What can hang from each mark
J374: J879
J976: J444 J937
J41: J879 J985
J937: J976 J991
J879: J49 J374 J560
J444: J276 J879
J985: J195 J374 J560

Each row was made from one small tree. Brackets hold a mark, then the marks that hang from it, in the order of their numbers. Every link used is in the known rows. Write each row's tree.
Known rows
(J937 (J976 (J444 J879))): [ 0.650  0.727  0.530 -2.470  0.132  1.335 -0.691 -2.135  0.724 -0.138
  1.102 -0.086  1.412 -1.553 -0.453 -0.082 -1.257 -0.123 -2.044 -0.653
 -0.040 -0.614 -1.626  0.354 -0.142  0.456 -0.215 -0.588  1.320]
(J976 J444 J937): [ 0.863 -1.388 -1.767  1.324  0.266 -1.351 -0.299 -4.802 -0.601 -1.072
  0.747 -0.968  0.276 -0.382  0.413  0.263 -0.500  0.368 -0.392  1.168
 -1.058 -0.407 -2.516  0.270 -0.404 -0.057  2.094 -0.342  0.241]
(J976 (J444 J276 (J879 J49 J560)) (J937 J991)): [-1.748 -0.957  0.371 -0.134 -0.759 -2.659 -1.421 -4.930  0.012 -0.971
 -0.172 -0.635  2.554  2.025  1.094  0.260  0.539  0.381  1.283  1.935
  0.249 -0.474 -0.604  1.361 -1.077 -0.842  0.812  0.394 -2.459]
(J41 (J879 J374 J560) J985): [-0.329 -0.407 -0.650  2.938  0.003  1.281  1.924  5.780 -1.177 -1.146
 -1.169  1.211 -1.306  0.745  0.576  1.228  1.867 -0.644  0.090 -0.887
  1.630 -2.031  0.136 -1.529 -0.250  0.457  0.329  0.787 -0.073]
(J976 (J444 J276 (J879 J49)) (J937 J991)): [-1.340 -0.959  0.259 -0.030 -0.252 -2.395 -1.184 -5.607  0.179 -1.338
  0.554 -1.261  2.364  1.196  1.128  0.426  0.056  0.939  0.356  1.713
 -0.195 -0.429 -0.578  1.294 -0.944 -0.844  0.859  0.259 -2.097]
(J879 J49 J560): [-0.016 -0.871  0.402  0.272 -2.272  0.926  1.054  0.822 -0.848  0.530
 -1.493  1.533  2.439  1.245 -2.092  0.090  1.706 -1.178  0.798 -1.357
 -0.402  0.726  0.315  1.588 -0.650 -0.198  0.371  0.678  0.090]
(J444 J276 J879): [-0.102  0.479 -0.887 -2.669 -0.779 -0.614 -0.010 -1.582  0.473 -0.751
 -0.672 -0.623  1.991 -1.567  0.102  0.873  0.562 -0.334 -0.106  1.131
  0.537  0.146  4.851  0.540  1.363  1.114 -0.564 -1.797  0.861]
(J444 J276 (J879 J49 J374 J560)): [-1.864  0.397  0.952 -1.549 -1.847 -1.982  0.612  0.345 -0.857 -0.153
 -2.218  0.394  3.240  2.015 -0.028 -0.071  1.752 -1.578  2.124  0.662
  1.559 -0.449  3.035  2.263  0.133 -0.248  0.107 -0.613 -1.248]
(J41 J879 (J985 J374)): [ 0.830  0.089 -0.988  1.489  0.359  1.744  1.166  3.871 -0.744 -1.610
  0.156  0.255 -2.325 -1.238  0.594  0.639  0.147  0.020 -1.079 -0.650
  0.739 -0.077  0.621 -2.661 -0.157  0.845 -0.641  0.198  0.792]
(J879 J49 J374 J560): [-1.012 -0.511  1.243  1.582 -1.757 -0.712  1.789  2.163 -1.411  0.927
 -2.122  1.452  2.611  3.080 -2.267 -0.746  1.852 -1.770  1.826 -1.374
  0.497 -0.400 -0.841  2.972 -0.858 -1.109  1.479  0.882 -0.807]
(J41 (J985 J195 J374)): [ 1.536 -0.448 -1.751  1.130  0.610  1.512  1.021  2.147 -0.586 -0.163
  0.615  0.135 -2.937 -1.025 -0.415 -0.669 -0.903  0.244 -0.681 -0.498
 -0.777  2.190  2.421 -1.881  0.353  1.020  0.638 -0.885  0.950]
(J976 (J444 J276 (J879 J49 J374)) (J937 J991)): [-1.801 -0.738  0.717  0.662 -0.017 -3.245 -0.854 -4.996 -0.033 -1.183
  0.251 -1.306  2.423  2.057  1.009 -0.006  0.111  0.642  0.866  1.693
  0.253 -0.967 -1.187  1.923 -1.060 -1.313  1.440  0.367 -2.542]
(J41 J985): [ 1.058 -1.015 -1.719  2.034  0.065  2.350  1.969  1.488 -0.502 -1.163
  0.264  0.619 -0.160 -1.652 -0.701  1.282  0.351  0.581 -2.647 -0.771
 -0.035 -0.260  1.739 -1.630 -0.264  1.153  1.108  0.061  1.780]
(J41 J879 (J985 J195 J374 J560)): [ 1.266  0.028 -1.289  0.487  0.674  1.329  0.110  5.052 -0.775 -0.020
 -0.355  0.110 -5.139 -0.741  1.402 -0.656 -0.410 -0.208  1.243  0.058
 -0.011  1.511  0.806 -3.547  1.104  1.177 -1.650 -0.567 -0.044]
(J374 J879): [ 1.474  0.778 -1.285 -0.401  0.313 -0.685  1.213  0.154 -0.642  1.273
 -0.269  0.400 -0.323 -2.715  0.599  0.777  0.073 -0.754 -0.115  0.194
 -0.600  0.225  1.158  0.641  1.550 -0.195 -0.009 -0.278  3.358]
(J976 (J444 J276 (J879 J49 J374 J560)) (J937 J991)): [-2.206 -0.688  0.776  0.517 -0.488 -3.452 -1.035 -4.277 -0.330 -0.799
 -0.459 -0.719  2.625  2.900  1.104 -0.112  0.583  0.120  1.798  1.901
  0.641 -1.073 -1.213  1.965 -1.200 -1.290  1.387  0.500 -2.882]
(J937 J991): [ 0.634 -0.024  0.029  0.282  0.208  1.532  0.241 -0.555  2.246  0.688
  0.738  0.028  1.434 -1.243 -2.876  0.846  0.150  1.246 -1.656 -1.041
 -1.254  0.402  2.236  1.119  0.588  0.102  0.070  0.159  1.201]
(J41 (J879 J374)): [ 0.757  0.162 -0.354  0.761  0.351  0.628  1.167  2.784  0.059 -0.457
 -0.319 -0.289 -0.658 -0.839 -0.750  0.770  0.978 -0.488  0.134 -1.113
  0.035 -1.210  0.077  0.523  1.088  0.085 -0.118 -0.170  0.904]
(J976 (J444 J276) (J937 J991)): [-0.793 -0.897 -0.576  0.853  0.180 -2.310 -1.224 -5.858  0.701 -0.804
  0.750 -1.782  1.148  0.623 -0.283  0.647  0.016  1.278 -0.372  1.792
 -0.665 -0.517 -0.738  0.695 -0.557 -0.265  1.301  0.073 -0.866]
(J976 J937): [ 1.144 -1.128 -1.754  0.648  0.343  0.287  0.248 -2.672 -0.153 -0.372
  0.303  0.228  0.928 -1.593  0.382  0.395  0.125  0.382 -0.558  0.334
 -1.525  0.415 -0.531  1.014 -0.089 -0.102  1.358 -1.122  1.184]

Which tree is each row?
[-1.432 -0.417 -0.061  0.351  0.584 -3.298 -1.084 -4.844  0.362 -1.075
  0.343 -1.474  1.693  1.285  1.109  0.140 -0.186  0.650  0.703  2.183
  0.322 -1.202 -0.460  1.430 -0.440 -0.805  1.477 -0.313 -1.832] | (J976 (J444 J276 (J879 J374)) (J937 J991))
[ 1.596  1.227 -0.414 -2.153  0.054 -2.291 -0.910  1.634 -1.128  3.612
 -1.135 -0.021 -4.361 -0.333  0.914 -3.129 -1.709 -1.643  4.170  0.996
 -1.464  4.233  0.405 -0.344  2.200 -0.306 -1.635 -1.384  0.803] | (J985 J195 (J374 (J879 J49)) J560)
[-0.633  1.131  1.062 -2.548 -0.355 -0.225 -0.888 -1.944  0.417  0.205
  0.067 -0.279  1.749  0.010 -0.437 -0.268 -0.472 -0.617 -0.826  0.040
  0.937 -1.157 -1.028  0.840 -0.195  0.399 -0.129 -0.671  0.480] | (J937 (J976 (J444 J276 (J879 J374 J560))))
[-0.571  1.101  1.959 -2.100  0.273  1.419 -1.490 -1.679  2.299  0.800
  1.195  0.413  2.237 -0.212 -1.361  0.056 -0.924  0.756 -1.718 -0.859
  0.081 -0.700 -1.000  1.054 -0.518 -0.239 -0.774  0.523  0.105] | (J937 (J976 (J444 (J879 J560))) J991)
[ 0.791 -0.757 -1.170  2.543  1.145  2.015  1.799  5.349 -0.731 -1.061
  0.230  0.030 -3.571 -0.378  0.834  0.795  0.843  0.224 -0.058 -1.303
  0.016 -0.531  1.193 -1.736  0.805  0.501  0.135  0.043 -0.141] | (J41 (J879 J374) (J985 J195))
[-1.014  1.275  2.079 -2.591  0.269  0.788 -1.695 -2.893  2.513  0.508
  1.406 -0.586  2.344 -0.415 -1.312  0.271 -0.853  1.204 -2.148 -0.381
  0.196 -0.740 -0.067  0.987 -0.364 -0.009 -1.063  0.203  0.091] | (J937 (J976 (J444 J276 J879)) J991)
[ 0.192 -0.595 -0.194  1.335 -0.513  1.801  0.900  5.395 -1.486 -0.636
 -0.477  1.001 -3.101  1.167  0.755 -0.387  0.922 -0.609  1.505 -1.202
  0.213  1.573  0.696 -1.922 -0.400  0.219 -1.020  0.650 -1.210] | (J41 (J879 J49 J560) (J985 J195 J374))
[ 2.000  1.526 -1.174 -2.407  0.606 -2.333 -1.135  1.635 -0.672  3.790
 -1.077 -0.202 -5.031 -1.096  0.983 -2.955 -1.976 -1.599  4.005  1.483
 -1.428  4.010  1.054 -0.868  2.764  0.200 -1.563 -1.993  1.490] | (J985 J195 (J374 J879) J560)
[-0.868  0.856  2.522 -2.000 -0.122  1.543 -1.329 -1.735  2.019  0.731
  1.169  0.528  2.695  0.324 -1.427 -0.039 -0.754  0.691 -1.646 -1.187
  0.004 -0.532 -1.526  1.374 -1.039 -0.580 -0.858  0.919 -0.366] | (J937 (J976 (J444 (J879 J49 J560))) J991)
[-1.205 -0.971  0.548  1.268 -0.077 -2.326 -0.554 -3.238 -0.370 -0.665
 -0.007  0.083  2.239  2.430  1.053 -0.356  0.054  0.024  1.421  1.021
  0.056 -0.952 -2.521  1.997 -1.304 -1.568  1.757  0.792 -2.459] | (J976 (J444 (J879 J49 J374 J560)) (J937 J991))
[ 0.329 -0.992 -0.118  1.809 -0.608  2.258  1.361  4.369 -1.338 -1.120
 -0.829  0.747 -1.294 -0.323  1.025  1.053  1.263  0.040 -0.515 -1.026
  0.642 -0.729 -0.796 -2.622 -0.363  0.555 -1.361  1.303 -0.196] | (J41 (J879 J49) (J985 J560))
[ 1.270  1.934 -0.597 -1.770 -0.108 -2.783 -0.606  0.800 -0.955  2.858
 -1.719  0.231 -2.154 -1.298  0.548 -2.099 -1.509 -1.787  2.404  1.711
  0.072  1.999 -0.420 -0.684  1.609  0.097 -1.208 -1.079  2.273] | (J985 (J374 J879) J560)
[ 0.188 -1.188 -0.837  1.565  0.628 -1.161 -0.856 -4.773  0.619 -0.635
  1.158 -0.960  0.804  0.130 -0.234  0.407 -0.513  1.219 -0.657  0.944
 -1.172 -0.392 -2.154  0.761 -0.695 -0.572  1.697  0.358 -0.499] | (J976 J444 (J937 J991))
[ 0.118 -1.009  0.030  2.284  0.259  1.322  1.519  5.830 -1.568 -0.257
 -0.793  0.329 -3.299  1.082  1.187 -0.107  1.039 -0.238  1.320 -1.248
  0.137 -0.095 -0.592 -1.809  0.295 -0.046 -0.793  0.828 -1.393] | (J41 (J879 J49 J374) (J985 J195 J560))
[-0.058  0.978  0.744 -2.935 -0.206  0.567 -0.969 -2.895  0.750 -0.207
  0.802 -0.692  1.641 -1.206 -0.470  0.064 -0.849 -0.026 -1.796 -0.069
  0.296 -0.635 -0.634  0.395 -0.045  0.655 -0.487 -0.783  1.054] | (J937 (J976 (J444 J276 J879)))
[ 1.357 -0.785 -1.647  1.115  0.629  2.354  0.679  5.009 -0.553 -0.256
 -0.277  0.250 -4.375 -1.272  1.478  0.693  0.532  0.242  0.465 -0.516
 -0.291  0.408  1.190 -3.446  1.340  1.406 -1.478 -0.200  0.136] | (J41 J879 (J985 J195 J560))
[-1.595  1.150  2.938 -1.998  0.102  0.338 -1.282 -2.472  2.019  0.515
  1.185 -0.535  2.924  0.678 -1.453 -0.120 -0.616  0.954 -1.747 -0.753
  0.390 -0.972 -0.946  1.777 -0.890 -0.728 -0.691  0.684 -0.740] | (J937 (J976 (J444 J276 (J879 J49 J374))) J991)
[-0.315  1.058  1.882 -2.093  0.601  1.678 -1.388 -2.207  2.500  0.555
  1.729 -0.003  2.075 -0.792 -1.342  0.103 -1.265  1.112 -2.376 -0.950
 -0.243 -0.638 -1.082  0.990 -0.474 -0.264 -0.741  0.391  0.309] | (J937 (J976 (J444 J879)) J991)
[ 1.168  0.140 -1.688  0.967  0.527  0.388  1.021  2.948 -1.251  0.634
 -0.063  0.758 -3.369 -0.759  0.839 -0.731 -0.641 -0.506  0.486  0.071
 -0.244  2.061  2.169 -1.749  0.564  0.543  0.325 -0.579  1.247] | (J41 (J985 J195 (J374 (J879 J560))))
[ 0.285 -0.513 -0.755  2.958  0.696  1.647  2.206  4.780 -0.895 -1.694
 -0.201  0.336 -1.544 -0.503  0.482  1.396  1.200  0.079 -1.192 -1.159
  1.026 -1.919  0.187 -1.558 -0.060  0.445  0.359  0.668  0.440] | (J41 (J879 J374) J985)
[-1.601  1.375  2.477 -2.145  0.113  0.043 -1.531 -1.936  2.183  0.857
  0.759 -0.249  2.532  0.796 -1.404 -0.030 -0.506  0.603 -1.173 -0.243
  0.741 -1.177 -0.547  1.457 -0.522 -0.315 -0.633  0.325 -0.489] | (J937 (J976 (J444 J276 (J879 J374 J560))) J991)
[-0.331 -0.287  0.210  1.757 -1.055  1.459  1.289  4.815 -1.685 -1.300
 -0.925  1.303 -1.085  1.076  0.447  0.220  1.213 -0.771  0.327 -1.096
  1.216  0.169 -0.352 -1.865 -1.239  0.143 -0.778  1.252 -0.658] | (J41 (J879 J49 J560) (J985 J374))
[-0.196  0.817  1.851 -1.338  0.554  1.756 -1.246 -2.331  2.524  0.873
  1.780 -0.254  1.707 -0.670 -2.389  0.210 -1.083  1.388 -2.752 -1.319
 -0.600 -0.564 -1.587  0.978 -0.627 -0.183 -0.500  0.711  0.726] | (J937 (J976 J444) J991)
[ 1.407  0.295 -1.639  0.487  0.651 -0.206  0.522  3.056 -1.335  1.469
 -0.584  0.460 -4.197 -0.967  1.376 -1.287 -1.146 -0.542  1.115  0.714
 -0.254  2.212  1.350 -2.575  1.100  0.743 -0.421 -0.746  1.276] | (J41 (J985 J195 (J374 J879) J560))
